Every row comes from one small tree of marks. Brackets hold a mark, then the marks that hang from it, in alphabetical order. Every link used is in the known rows. Which tree was each row made from?
Known rows
(tuko (tutek reses)): [ -9, -21,  18,  -7,  -7,  -5,   1,   9,  24, -19,  11,  18,  -5,   6, -14,
 -19]
(tutek (reses mamape) tuko): [  4, -15,  11,  11, -17, -33,  15,  18, -10, -18,  55,  33, -30, -25,   2,
 -12]
(mone (mamape (reses (tutek (tuko kovos muba))))): [ 57, -38, -14,   8,  -8,  16,  21, -46,  14, -13,  19,  -7,   8, -32, -29,
   0]
(tutek (reses mamape) (tuko kovos)): [ 24,  -6,  -1,  39, -26, -30,   4,  28,  -4, -32,  64,  20, -14, -49,  -4,
  -9]
(tutek reses (tuko kovos muba)): [ 10, -25,   6,  14, -24, -10,   6,  -8,  14, -15,  33,  23,  -4, -30, -31,
 -31]
(mone (mamape (reses (tutek (tuko kovos))))): [ 60, -23, -15,  23, -10,  -8,  21, -35,   1, -14,  29, -21,  -1, -39, -14,
   8]
(reses mamape (tutek (tuko (kovos mone) muba))): [ 32, -17, -29,  12,  15,  10,  16,   7,  -5, -45,  29, -16,  -5, -41, -26,
  -9]
(tuko kovos muba tutek): [ 17, -18, -16,   3, -12,  45,  -5,   7,  28, -26,  -6,   8,  30, -11, -30,
  -9]
(reses mamape (tutek tuko)): [ 42,   1, -14,   6,  -1,  -9,  17,   8, -13, -12,  36,  -3, -25, -18,   9,
  19]
(kovos mone (tuko (tutek reses))): [-27, -55,  12, -26,  18, -22,  13, -14,   9, -33, -17, -15, -32, -12, -24,
 -44]
(reses mamape (tutek (tuko kovos muba))): [ 55,  -3, -21,  19,  -8,  20,   8,   9,   7, -27,  33,  -4,  -1, -36, -13,
  15]
(tutek (reses mamape)): [ -5,   0,  22,  12,  -1, -15,  -7,  26,   5, -24,  33,  18, -10, -14,   6,
  -1]
(mamape reses): [ -6, -25,  22, -13,   9,  -1,  -9, -26,  -3,  -1, -12,  10,  -8,  -3, -19,
   0]
(muba tuko): [ -2,   0,  -5,  -1, -18,  -1,  11,  13,  -7,   8,   5,   9,   8, -11,  -5,
  15]
(mamape (reses tutek)): [ 19, -14,  25, -18,  22,   3, -10, -34,   7,  -3, -17, -16, -13,   4, -18,
  20]
(dasir reses): [-10, -16,   7, -10,   1,   9,  -2, -13,   4,   7,  -4,  21,  16,  -3,  -9,
 -13]
(mamape (reses (tutek (tuko muba)))): [ 24, -45,  16, -34,   9,   9,  11, -52,   2,   5,  -4,  10, -22,   0, -37,
   2]

Which tree is each row?
[  6, -50,  -4, -35,  -1,  37,   9, -28,  20, -10, -34,  -1,  -7,  -1, -23,
 -18] | (kovos (tuko muba tutek))
[ 19, -20,   2,  24, -25,  -4,   4,  17,   9, -32,  53,  32,  -5, -44, -21,
 -18] | (tutek (reses mamape) (tuko kovos muba))
[ 22, -23, -25,   1,  14,   4,  18, -17,   0, -27,   9, -24,  -4, -28, -36,
 -19] | (reses (tutek (tuko (kovos mone) muba)))
[ -6, -29,  17, -14,  -5,  26,  -1,  21,  30, -37,  20,  41,   4,  -2, -20,
 -14] | (tuko muba (tutek (reses mamape)))
[ 13, -37, -46,  20,  -8,   3,  41, -16,  -8, -29,  31,  -3,  18, -43, -24,
 -44] | (tutek (tuko (kovos (mone mamape)) muba))
[ 11, -69,   2, -36,  41,  18,  25, -71,   9, -21, -38, -40, -14, -16, -32,
 -20] | (kovos (mone (mamape (reses tutek))) (tuko muba))
[-15, -43,  -4,  -5,  24,  -6,  22, -31, -11, -22,  -2,  -8,   4, -17, -19,
 -25] | (kovos (mone (mamape reses)))
[  7, -63, -23,   6,   0,   4,  31, -42,  -9, -31,  19,   5,  11, -47, -46,
 -42] | (tutek (tuko (kovos (mone (mamape reses))) muba))
[ -9, -19, -10,  24, -11,  -7,   7,  55,   5, -62,  35,  11,  12, -49, -27,
  -7] | (muba (tuko (kovos mone) (tutek (reses mamape))))
[-14, -35,  21, -25,  -6,  20,   1,  -1,  35, -20,   1,  33,   4,  12, -30,
 -26] | (tuko muba (tutek reses))
[ 33, -16,  -7,  -6,   0,  -1,  16,  -4,  -8,  -5,  32,  17, -10, -21,  -1,
   6] | (dasir (reses mamape (tutek tuko)))
[ 11, -20,   6,  16, -15,  28, -12,  33,  36, -51,  27,  27,  20, -26, -26,
 -13] | (tuko kovos muba (tutek (reses mamape)))
[-21, -38,   4,  -1,   9,  13,  -2,   7,  29, -52,   2,   8,  15, -18, -48,
 -44] | (tuko (kovos mone) muba (tutek reses))
[ 29, -29,  -3, -21,   2,  26,  17, -15,   6,  -4,  21,  30,   1, -14, -18,
  -3] | (dasir (reses mamape (tutek (tuko muba))))
